What can hang from each mark
A: J
H: A W
Y: J N
R: A H J N W Y
J: Y
W: H R

Every row comes from one small tree of marks. The marks that hang from a mark follow it in brackets, in alphabetical order. Every link used is in the known rows. Which tree was each row made from?
Known rows
W{R{H J N}}: [  4.2 -29.5  26.3 -20.8 -22.6  -7.1 -45.2  12.8   6.5  -0.4  -2.5 -28.4
 -21.3   6.9  35.5 -36.1  -2.6 -22.2  21.5]
R{A N W Y{J}}: [  4.9 -34.8  25.6   2.0 -32.5 -18.1   3.2  12.1  -0.8  27.7   8.2 -11.1
  31.9 -26.4  30.6 -38.8 -26.8 -10.3  34.3]
H{A{J{Y}}}: [  1.4   3.2   2.9  -5.5  -3.5  23.4 -28.3   2.9  32.2   7.8  -7.4  -8.1
  13.1  -1.5  -3.3 -24.9 -12.1  -3.2  12.4]
W{R{H{A{J}} Y}}: [ -1.4  -5.9  22.3 -23.8 -17.6 -11.0 -52.7  15.0  10.4  20.1 -10.9 -25.1
  10.4 -16.0  13.6 -39.6  -9.1  -1.7  33.3]
R{W Y}: [  2.5 -27.1  21.3 -14.5 -18.2   3.6  -0.5   9.9   4.0  13.2  14.8  -5.8
   4.4 -21.9   0.3 -32.8 -15.4 -11.2  36.2]
J{Y{N}}: [ -3.4 -23.8 -12.3   3.3  -1.8  27.3  -1.7  -2.5  28.3  -4.4  -4.7  -2.4
  -5.0 -13.2 -10.6 -29.3  -9.6  10.6  23.1]
W{H R{J{Y}}}: [ -4.7  -4.7  17.6 -16.7 -22.2   8.5 -61.4  14.0  17.9 -14.1   3.0 -23.8
 -16.4   8.3  10.1   2.9  -8.5 -11.7  12.0]
Y{J N}: [  3.4 -33.4 -21.7   6.7 -13.3   9.5  17.1   5.4  18.6   9.3   5.9  -2.1
  20.5  -8.4 -21.2 -39.4  -3.6  12.6  -5.5]
H{W{R{A J Y}}}: [  3.9  -4.6  21.6 -27.7 -25.3   3.5 -56.5  10.0  -3.2  18.9  -2.6 -50.6
  13.5 -13.7  31.2 -28.6 -23.0 -20.5  48.7]
H{A W{R{N Y}}}: [ 17.3  -3.0  27.3  -9.0 -47.2   8.1 -28.7  -0.8  -1.6  13.9  -8.3 -66.2
   6.0  -8.6  26.3 -35.9 -12.4 -23.2  30.5]
A{J{Y{N}}}: [ -3.7 -15.1 -16.3  -4.7   5.2  30.8 -10.1  -2.9  30.2   2.2 -11.5   4.6
   4.1 -19.5  -8.2 -24.0 -14.3   7.7  16.6]
A{J}: [ -2.2 -19.7  -1.3 -17.3  -4.4  22.2 -18.8   6.0  12.8   8.5   1.2   4.3
   7.0  -5.0  -0.1 -21.3  -6.4 -15.9   0.0]
W{R}: [ -4.1 -24.0   9.5 -10.6 -26.2  22.1 -27.8   8.8   9.4   1.7  -9.6 -22.1
  -6.6   7.4   0.2 -26.6  -5.9 -14.6   8.5]
A{J{Y}}: [ -3.4 -10.8   0.3 -10.4  -4.1  27.1 -29.3   1.6  20.2   2.7  -8.8   0.9
   1.2  -9.2   0.8 -12.0  -7.3  -5.1   6.0]
Y{J}: [  3.9 -28.4  -4.7   1.2 -22.0   5.2  -2.9  10.6   8.0   9.1   8.0  -3.7
  18.1   3.1 -11.0 -28.8   5.0   0.2 -15.3]
W{H R{A N}}: [ -9.5 -27.2  22.1  -7.8 -26.6  -1.9 -46.3  14.2   3.8  -4.3  -0.8 -17.0
   1.9  -0.3  37.4 -11.5 -21.8 -26.2  23.2]
R{J}: [  2.0 -22.1   8.9 -20.3  -6.5  15.5 -18.1   8.8  14.0   3.1  14.9  -8.5
  -5.3   7.6   7.8 -28.4  -1.3 -21.8   7.0]
R{A}: [ -9.7 -28.6   5.1  -8.2  -2.6  12.3 -24.5  10.4  12.1   7.6   4.4   4.3
  14.0  -3.6  13.2 -33.4 -15.5 -12.4  27.0]
H{A{J{Y}} W}: [ 13.9  16.9  -5.4  -9.6  -5.9  25.7 -38.3  -1.4  24.6   5.7  -6.3 -28.2
  21.3  -6.7  -9.9 -22.7 -13.9  -1.9  21.0]
J{Y}: [ -2.5 -18.7   5.4  -3.4 -11.2  22.5 -22.5   2.6  18.6  -3.9  -2.3  -4.3
  -7.1  -3.2  -1.6 -19.8  -1.4  -1.4  12.9]

Write each row's tree
[ 15.2   7.7  -7.2 -16.0  -6.4  20.9 -27.4   3.0  16.3  11.7   4.3 -26.5
  26.8  -3.5 -11.4 -31.9 -12.2 -12.5  14.1]	H{A{J} W}
[ -5.5 -27.2  22.8 -13.4  -9.5  -2.9 -14.0  13.1   5.7  19.3  10.8  -0.8
  20.3 -27.0  15.9 -37.7 -31.2 -10.1  57.8]	R{A W Y}
[  1.9 -18.3  11.1 -22.2  -3.1 -19.2 -50.6  13.4  -8.4  14.7   8.5 -17.2
  20.7 -32.6  20.3 -38.8 -10.7   3.4  57.1]	R{A H{W} Y}
[  5.9 -26.4  14.5 -24.6   3.3 -13.9 -26.6  20.1  13.9   0.6  22.2   0.5
  -4.1  -4.8  -0.7 -42.9 -11.1  -6.6  41.8]	R{H J W}
[ -1.7   8.2   3.3  -9.4  -2.5   8.8 -43.4  10.1  28.8  -4.1   7.5  -1.8
  13.2  -4.0  -3.6  -4.2 -11.6  -3.5   8.6]	W{H{A{J{Y}}}}
[  7.8  -3.2  16.5 -19.4  -4.3  -7.2 -23.7  21.4  25.4  -3.6  36.7 -10.1
  12.0   6.7  -7.3 -26.3 -20.9 -18.7  29.0]	R{J W{H{A}}}
[ 18.9  -4.1  14.4  -3.8 -37.9  17.6 -27.6  -0.4   8.9   3.8  -9.1 -60.1
   5.3   9.2  12.7 -37.0 -13.2 -23.4  21.7]	H{A W{R{N}}}
[  3.1 -28.1  39.0 -19.8 -16.2  -9.1 -12.5   9.8   5.3  20.5  15.8 -13.9
   8.7 -21.5  49.0 -38.0 -32.1 -32.2  56.2]	R{A J N W Y}
[ -2.2 -17.9   0.4  -5.9  10.6  11.7 -12.1   7.4  36.6   4.5   5.1   0.0
  11.6 -17.9   3.5 -40.7 -42.0   4.7  64.9]	R{A J{Y{N}} W}
[ 16.3 -24.7  27.6   0.5 -30.1 -39.4  -1.7  16.2   6.8  21.9  15.8 -18.7
  24.2 -20.9  13.6 -53.9 -11.2   4.9  33.3]	R{H{A} N W Y{J}}
[-17.2 -24.4   7.8 -11.7 -15.0  -5.0 -35.2  13.8   8.2   7.6   1.1 -14.2
  12.7 -27.7  17.8 -19.9 -27.2  -0.8  44.6]	W{H R{A Y{N}}}
[  6.3 -16.2  16.2 -24.3  -7.5 -18.1 -47.6   7.1 -10.4  20.1  -0.1 -18.9
  21.3 -40.2  45.8 -32.5 -16.9 -12.5  49.3]	R{A{J} H{W} N Y}
[ -6.2 -35.8  22.5  -8.8 -18.9 -10.5 -49.2  14.2   4.1   5.1 -14.5 -16.6
  -1.7  -5.2  40.2 -39.8 -16.3 -12.6  41.7]	W{R{A H N}}
[ 11.4 -19.1  25.5  -8.1 -17.4  11.2 -11.5   2.9  21.3  -2.5   7.7 -17.2
 -13.5  -2.5  21.9 -25.9 -20.4 -21.3  31.9]	R{J{Y} N W}
[ 16.2  13.5  -5.6  -6.8 -15.0  26.9 -36.2  -1.3  33.4  -0.8 -11.6 -58.6
   5.7   1.0 -10.1 -38.8 -22.4   4.4  40.8]	H{A W{R{J{Y{N}}}}}
[ 17.9   3.4   8.9  -4.1 -48.9  -3.1 -29.5   8.7   0.7  22.9  -4.9 -60.9
  32.9  -6.8  -6.3 -36.0  -6.6   2.7  11.8]	H{A W{R{Y{J}}}}
[ -7.0 -12.1  28.9 -10.9 -22.7   0.2 -65.1  12.3  15.6  -8.1  -3.6 -25.9
  -8.4   2.4  48.1  -3.1 -25.1 -23.8  30.0]	W{H R{A J{Y} N}}
[ 13.6  -4.4  11.4 -18.2 -10.6 -16.7 -36.6  10.4   2.0  11.9  13.8 -33.7
  15.6 -20.7   1.8 -46.1  -0.6   4.3  43.3]	R{H{A W} Y}
[ 19.9 -24.8  11.4  -8.0 -34.9 -28.1 -19.9   8.4 -15.9  14.6  10.1 -34.3
  16.6 -27.1  20.3 -35.0   7.3   2.8  13.7]	R{H{W} N Y{J}}
[ 11.6 -25.2  22.2   0.0 -30.7 -33.7 -10.5  12.2   3.6  21.3  10.1 -20.7
  19.2 -15.0  23.0 -48.5   4.9   3.2  13.1]	R{H{A} N Y{J}}
[  1.7 -12.0   3.2 -11.8 -20.9  16.7 -51.7   8.5   2.6   6.2 -11.8 -37.1
  16.1  -3.1   7.7 -30.2 -22.6 -11.8  37.9]	H{W{R{A}}}
[ -6.6 -27.8  18.6 -15.5 -12.1  -6.1 -57.5  13.0   5.8  11.4 -20.7  -9.0
   6.2 -11.6  41.8 -34.0 -22.0 -15.5  36.3]	W{R{A{J} H N}}
[ 17.2  -1.8  -8.0   1.5 -39.4   1.7  -8.8   3.7  11.0  22.4  -7.0 -58.9
  35.7 -17.5 -15.3 -47.0 -15.0  15.1  21.7]	H{A W{R{Y{J N}}}}
